Each row comes from the steps of one walk. Every step used is in the known rows, and no mark comes twice. Write the walk behind each row, first mark first.
Known rows
tufad mavu: [-0.352 -0.132  1.787 -0.248 -0.503 -0.330  0.733 -0.189  0.505 -1.167
 -1.069  0.311  0.315  0.056 -0.071  0.317  2.001  0.420 -0.299  0.022
  0.880 -0.594  1.063 -0.118  0.740]
tufad mavu duzif: [ 0.412 -0.351  1.910  0.459 -2.563 -1.579  0.960  0.409  2.436 -1.520
  0.454  0.399 -1.665  0.596  0.915  0.905 -0.634  1.517 -1.124  0.288
  0.648  0.103  1.453 -0.753  0.698]
kadu duzif mavu: [-1.768  0.253  0.236  1.350 -0.429 -2.350 -0.220 -0.219 -1.993 -0.274
 -2.291  0.015 -2.456 -0.317 -0.619 -0.044  1.035 -0.522  0.157 -0.686
 -3.004 -0.390  0.748 -0.817 -1.012]
mavu tufad: [ 1.139  0.477  0.064  0.200 -0.226  3.751  0.027 -0.271  0.725 -1.638
 -1.028  0.361  2.308  1.058 -0.485 -0.099  0.343 -0.974 -0.006  1.829
  1.868  0.830 -0.207  1.205  0.646]
mavu nokef: [ 0.518  0.782 -1.275  0.387 -1.042  2.098 -0.718  3.670 -2.532  0.773
 -1.676  0.103  0.254  0.542 -0.674 -0.708  0.295  0.343  0.712 -0.536
  0.057 -1.095 -1.274 -0.675  0.202]
kadu tufad: [ 1.730 -0.221  0.235  0.395 -0.762  1.052 -1.882 -1.597 -1.709  0.072
 -2.721 -0.591  0.419  0.308 -1.791  0.508  0.931 -3.387  1.644  0.507
  2.350  1.133  0.258  1.433 -1.046]
luramav duzif dakog tufad mavu: [ 0.829 -0.099  1.839 -0.861  0.689 -0.614  0.466 -1.377  1.184 -0.305
  0.457 -0.815  0.796 -0.353  0.888  0.849  0.329 -0.717 -1.664 -0.415
  2.184 -0.001  1.263  4.937  0.820]
kadu duzif dakog tufad mavu nokef: [ 0.239  0.998 -0.702  0.070 -0.206 -0.607  0.351  1.965  0.345  0.422
 -0.080  0.377 -1.492  0.611  0.185  0.417  0.122 -0.177 -0.652 -1.115
  0.209 -2.205 -0.841  3.160  0.330]
tuki mavu: [-0.683 -0.266  0.841  0.771 -3.512  1.417  0.849 -0.607 -1.231  0.823
 -0.428  0.584  0.860 -0.784  0.639 -1.903  3.008  0.515  0.655 -0.399
  0.530  0.095  1.134 -3.927 -0.285]
kadu tufad dakog duzif mavu nokef: [-1.015  0.147 -3.278 -0.287  1.349 -1.764 -0.258  2.683 -2.255  0.992
  0.309 -0.370 -0.608 -0.399 -0.994  0.045 -0.760 -2.069  0.686 -1.013
 -3.161 -0.501 -0.793 -1.451 -0.730]
dakog tufad mavu nokef: [ 0.436  0.829 -1.232 -0.270 -0.633  0.426  0.042  2.418 -1.004  0.179
 -0.264 -0.210  1.073  0.432 -0.375 -0.079  0.764 -0.210 -0.536 -0.616
  1.205 -1.564 -1.011  1.696  0.331]
tuki mavu tufad dakog duzif luramav: [-0.523  0.183 -1.050 -0.749  1.508 -1.116  0.334 -2.008  2.736  1.221
  1.155  0.499  1.316 -1.099  1.341 -0.924  1.205  1.573 -1.737  0.797
  0.208  0.238 -1.423 -1.657 -0.130]
nokef mavu tufad: [ 0.335 -0.038 -0.933  0.964  0.406  2.481  0.564 -0.569  0.478 -2.412
 -0.292  1.180  2.625  0.559 -0.891  0.018  0.500  2.126  0.106  1.950
  3.830  1.462  0.306  0.552  0.414]
luramav duzif: [ 1.349 -0.038  2.138  0.330 -0.860 -0.386 -0.381 -0.104 -2.136  0.144
 -2.204 -0.778  1.739 -0.680 -0.112  0.524 -1.034  0.220 -0.351  0.713
  2.006  1.749  0.540  0.958  0.803]
tuki mavu tufad dakog duzif kadu: [-1.551 -0.181  0.280 -1.074 -0.026  1.438  1.755 -0.763  1.163  0.314
  3.694  0.380  2.233 -0.506  0.366 -1.339 -0.554  0.630  1.290  0.979
 -2.870 -0.365 -1.091 -4.566  0.602]
duzif kadu tufad mavu nokef: [-0.209  0.187 -1.538  0.219  0.879  0.517  0.477  2.653 -1.872  0.073
  0.621  0.200 -0.429  0.699 -1.350  0.511 -0.860  0.082  1.775 -0.779
 -0.585 -1.260 -0.928 -0.900 -0.005]
tuki mavu nokef: [-0.512  0.429 -1.593  0.926 -2.667  1.750  0.842  3.130 -2.562  1.505
 -0.134  0.765  0.303 -0.159  0.219 -1.679  1.260  1.066  0.915 -1.065
 -0.316 -1.024 -0.358 -3.637 -0.144]
tuki mavu duzif dakog: [ 0.115 -0.709  1.448  0.654 -1.955  1.422  1.013  0.316  2.048  0.619
  1.797  0.678 -3.054  0.097  2.429 -0.636 -0.591  1.299 -0.334 -1.419
 -0.707  0.115  2.211 -0.860  0.211]
tufad dakog duzif mavu nokef: [-1.598  0.353 -2.766 -0.500  1.063 -1.298  0.181  3.508 -2.161  0.940
  0.376 -0.206 -0.362 -0.524 -0.281 -0.539 -0.324 -0.594  0.069 -1.133
 -3.743 -1.099 -0.910 -2.264 -0.138]
dakog duzif: [ 1.423  0.197  1.907 -0.426 -2.861 -0.745 -0.718 -0.433  0.636  0.065
 -1.168 -0.309  0.935 -1.113 -0.650  0.041  0.948 -1.937  0.119  1.263
  0.609  0.636  0.038  0.217  0.414]
nokef mavu duzif kadu: [-0.830 -0.718  0.649  1.073 -1.126  1.107  0.650  0.763 -0.697 -0.768
  2.502  0.388 -0.190  0.351 -0.103 -0.510 -2.084  5.049  1.383  0.147
 -0.316  0.292  0.126 -3.639  0.081]
kadu duzif: [ 0.365  0.938  2.161  1.177 -2.612 -1.326 -0.736 -1.059 -0.064 -0.116
 -3.635  0.764 -1.567  0.300 -0.656  0.185  1.328 -0.453  0.281  0.726
  0.228 -0.600 -0.440  0.494 -0.272]
dakog duzif kadu tufad mavu: [ 0.137 -0.598  1.310 -0.371  0.117 -1.417  0.633 -1.592  0.504 -0.808
  1.221 -0.162 -0.051 -0.317 -1.338  1.211 -0.107 -1.482  1.472  0.518
  0.033  0.139  0.484 -0.252 -0.031]
nokef mavu duzif: [ 0.439 -0.624  0.499  1.465 -2.789 -0.976  0.098  0.319  0.658 -1.372
  0.248  0.813 -0.839  0.161  0.228  0.252 -0.770  4.026 -0.439  0.579
  2.685  1.189  1.309 -1.481 -0.021]
tufad dakog duzif: [ 0.000  0.167  1.105 -1.764 -0.707 -1.349 -0.356 -0.854  1.744  0.467
 -0.512 -0.102  1.444 -0.847  0.183 -0.362  1.300 -1.797 -0.391  1.053
 -0.650 -0.127 -0.710 -1.014  0.642]

Write each row's walk
[-0.795  0.542 -0.753  1.209  0.568  0.264  0.665 -0.543  0.126 -1.815
 -0.869  0.595 -0.301  0.660 -0.629  0.418 -0.165 -1.117 -0.206  1.069
 -1.459  0.499  0.246  0.714 -0.271] : kadu duzif mavu tufad
[-1.424 -0.542 -1.130 -0.807  1.429 -2.718 -0.344 -0.963 -0.908  0.202
  0.143 -0.813 -0.165 -1.148 -0.620  0.111  0.536 -3.085  0.240 -0.335
 -3.069  0.580  0.622 -1.263 -0.917] : kadu tufad dakog duzif mavu
[ 0.252  0.355  1.882 -0.415 -0.254 -1.096  0.267 -1.919  2.290 -0.432
 -0.286 -0.015 -0.945  0.164  0.662  0.633  1.538 -1.173 -1.329 -0.509
  1.272 -1.203  0.680  4.656  0.328] : kadu duzif dakog tufad mavu
[-1.240  0.367 -2.712  0.664  0.618  0.817 -0.254  4.085 -4.023  0.617
 -0.872 -0.265 -0.622  0.109 -0.696 -0.720 -0.076  0.231  0.553 -1.621
 -2.664 -1.010 -0.406 -1.584 -0.445] : duzif mavu nokef
[ 0.897 -0.812  1.489  0.180  0.291 -0.147  0.423 -0.249  2.855 -0.600
  1.158  0.284 -3.775  0.763  1.254  1.374 -1.598 -0.293 -0.410 -0.967
  0.145  0.229  2.190  2.333  0.287] : kadu tufad mavu duzif dakog
[ 0.740  0.550 -0.724 -0.329  0.857 -0.177  0.521  2.491 -0.757  0.539
  0.626 -0.400  0.198  0.082  0.420  0.639 -1.116  0.211 -0.996 -1.047
  1.135 -0.934 -0.309  3.424  0.878] : luramav duzif dakog tufad mavu nokef
[ 0.164  0.891  0.618  1.150  0.532 -1.677 -1.474 -1.689  0.256  1.103
 -3.023  0.467 -1.790 -0.185  0.189 -0.143  1.355  2.426 -1.078  0.003
  0.704 -0.619 -1.574  0.740 -0.871] : kadu duzif luramav
[ 0.454  0.050 -0.732 -1.016  2.373 -2.127 -1.594 -2.369  1.400  1.667
 -0.825 -0.375  0.350 -0.986  0.138  0.015  0.844 -0.138 -1.046  0.386
  0.715  0.331 -1.738  0.419 -0.782] : kadu tufad dakog duzif luramav
[ 0.219 -0.369 -0.614  1.387  0.497 -1.420 -0.808 -0.571  0.786  0.162
 -0.020  0.488 -1.189 -0.246  0.924 -0.088 -0.314  5.996 -1.683 -0.138
  2.699  0.890 -0.258 -0.783 -0.650] : nokef mavu duzif luramav
[-0.621 -0.468 -0.197 -1.257  3.094  0.344 -0.523 -1.630 -1.434  0.802
  0.028 -0.636  1.579  0.332 -0.430  0.014 -1.150 -0.965  1.477  0.169
 -0.751  0.412 -1.052 -1.441 -0.118] : luramav duzif kadu tufad dakog
[ 0.621 -0.923 -0.310  1.156 -0.518  0.392 -0.601 -1.032 -1.394 -0.512
  1.302 -0.026 -0.530  0.507 -1.484  0.634 -2.150  0.977  2.400  0.399
  1.238  1.320  0.180 -1.253 -1.067] : nokef mavu duzif kadu tufad
[ 1.476 -0.180  0.336  0.038 -1.065  1.252 -0.986 -1.162  1.429  0.079
  1.104 -0.548 -0.062  0.190  1.037 -0.208 -0.325  0.611 -1.241 -0.534
  3.019  0.421  0.826  4.596 -0.233] : nokef mavu duzif dakog tufad
[-0.869  0.017  0.512 -1.458  1.062  1.731  0.768 -0.402  1.068 -0.131
  2.584 -0.005  2.314 -0.012 -0.182 -0.661 -1.201  0.161  1.189  1.323
 -2.565 -0.353 -1.641 -2.578  0.793] : mavu tufad dakog duzif kadu
[-0.730  0.408 -2.254  0.355 -0.366 -0.873 -0.025  3.797 -2.809  0.738
  0.046 -0.338 -0.682 -0.668 -0.824 -0.275 -0.572 -0.689  0.346 -1.000
 -2.998 -0.658 -0.432 -1.427 -0.273] : dakog duzif mavu nokef
[ 2.087  0.174  1.365 -0.657  0.071  1.616 -1.356 -1.415 -0.405  1.008
 -0.527 -1.594  1.560 -0.369  0.785  0.038 -0.474 -1.851 -1.184 -0.369
  2.715  0.778  0.376  6.260  0.311] : luramav duzif dakog tufad
[-0.284  0.559 -0.847  0.111 -0.194  0.345  0.672  3.454 -1.190 -0.147
 -0.662  0.517 -0.328  0.527 -0.338  0.035  0.594  1.045  0.098 -0.734
 -0.026 -1.548 -0.500 -0.772  0.693] : tufad mavu nokef
[ 1.461  0.791  1.402 -0.119 -1.039  1.048 -1.530 -2.070  0.960  0.860
 -1.436 -0.609 -0.622  0.272  0.456 -0.238  1.043 -2.385 -0.743 -0.413
  1.428 -0.739 -0.241  5.904 -0.392] : kadu duzif dakog tufad
[-0.240 -0.593  0.891 -0.075  0.934 -0.083  0.464 -1.321 -0.512 -0.879
  0.515 -0.109  0.000  0.320 -1.265  0.794  0.225 -0.709  1.687 -0.007
  0.235 -0.208  0.580 -0.439 -0.139] : duzif kadu tufad mavu
[ 0.019 -0.220 -0.221  1.204 -1.319 -0.759  0.004 -0.684  1.086  1.283
  0.723  0.359 -1.451 -0.508  1.891 -0.976  0.403  4.102 -1.567 -0.619
  0.869  0.359  0.061 -2.521 -0.799] : tuki mavu duzif luramav
[-0.322  0.137  0.152 -1.322 -1.094 -0.534  1.303 -1.456  3.030 -0.087
  1.372  0.709  2.268 -0.735  0.705 -0.644  1.063 -1.654 -0.564  1.805
 -0.380  0.431 -0.417 -2.032  0.695] : tuki mavu tufad dakog duzif
[ 0.756 -0.075  0.478 -1.547 -0.319 -1.827 -0.932 -1.989  1.530  0.561
 -0.742 -0.310  1.088 -0.729 -0.697  0.337  0.728 -3.684  0.367  1.231
  0.234  0.604 -0.572  0.069 -0.130] : kadu tufad dakog duzif
[-2.134  0.040 -1.807 -1.174  3.559  1.603  0.581 -0.347  0.536 -1.019
  0.195  0.245  1.838  0.817  0.563 -0.681  0.712 -0.830 -0.568  0.422
 -2.071 -0.197 -0.369 -1.404  0.293] : duzif mavu tufad dakog
[ 1.247 -0.521  0.776  0.470  0.651  0.754 -0.909 -1.412 -2.956  0.410
 -0.291 -1.112  1.081 -0.070 -1.735  0.813 -2.337 -1.412  2.502  0.524
  0.819  1.674 -0.168  0.273 -0.533] : luramav duzif kadu tufad
[-2.033 -0.334 -0.657 -1.000  1.053 -2.297  0.108 -0.133 -0.705  0.187
  0.201 -0.635  0.112 -1.219  0.044 -0.449  0.909 -1.655 -0.409 -0.434
 -3.740  0.050  0.508 -2.086 -0.322] : tufad dakog duzif mavu
[ 0.289 -0.611  2.027 -0.025 -0.046  0.301  0.902  0.576  3.096 -0.662
  1.358  0.500 -3.519  0.664  1.964  0.780 -1.230  1.165 -1.049 -1.117
 -0.495 -0.340  2.088  1.468  0.903] : tufad mavu duzif dakog
[ 0.364  0.630 -1.138 -0.460  0.491  1.031  0.241  2.536 -0.216  0.447
  0.598 -0.091 -0.130  0.506  0.255  0.029  0.253 -0.192 -0.588 -1.344
  0.595 -1.823 -0.596  2.857  0.551] : duzif dakog tufad mavu nokef
[ 0.798 -0.359 -0.008  0.702  0.896 -2.325 -0.576 -1.461  2.037  0.072
  0.075 -0.018 -2.122  0.159  0.743  1.048 -0.631  2.543 -1.621 -0.207
  1.769  0.539 -0.036  0.659 -0.680] : kadu tufad mavu duzif luramav
[-0.977 -0.365 -0.573 -1.345  2.826  1.570 -0.866 -1.540 -0.980  0.669
 -0.108 -0.362  1.266  0.754 -0.590 -0.600  0.262 -1.349  1.857 -0.086
 -1.248 -0.446 -1.302 -2.013 -0.478] : duzif kadu tufad dakog
[-0.149 -0.073 -0.743  0.673  1.722  0.751  0.897  0.122 -1.259 -1.712
  0.059 -0.408  1.814  0.058 -0.310  0.668 -1.754 -0.685 -0.678  1.108
 -0.189  1.992  0.941  1.049  0.412] : luramav duzif mavu tufad
[-1.184 -0.843 -1.142 -0.552  2.171 -0.116 -0.251 -1.389 -0.071 -0.098
  1.376  0.287  0.399  0.721 -0.263 -0.133 -0.937  1.333  1.407  0.148
 -0.156  0.223 -0.612 -2.714 -0.579] : nokef mavu duzif kadu tufad dakog
[-0.175  0.097 -0.924  0.222  0.371  0.611  0.691 -0.173  0.580 -1.694
  0.754 -0.059  1.302 -0.234 -0.703  0.287 -0.422 -2.062 -0.377  1.460
 -1.161  1.352  0.536  0.462  0.123] : dakog duzif mavu tufad
[ 0.935 -0.435  1.727  0.214 -0.640  1.782 -0.187  0.822  1.931  0.103
  0.514  0.147 -3.082  0.710  1.730  0.160 -1.404  0.730 -0.458 -1.006
 -0.434  0.096  1.452  1.460  0.490] : mavu duzif dakog
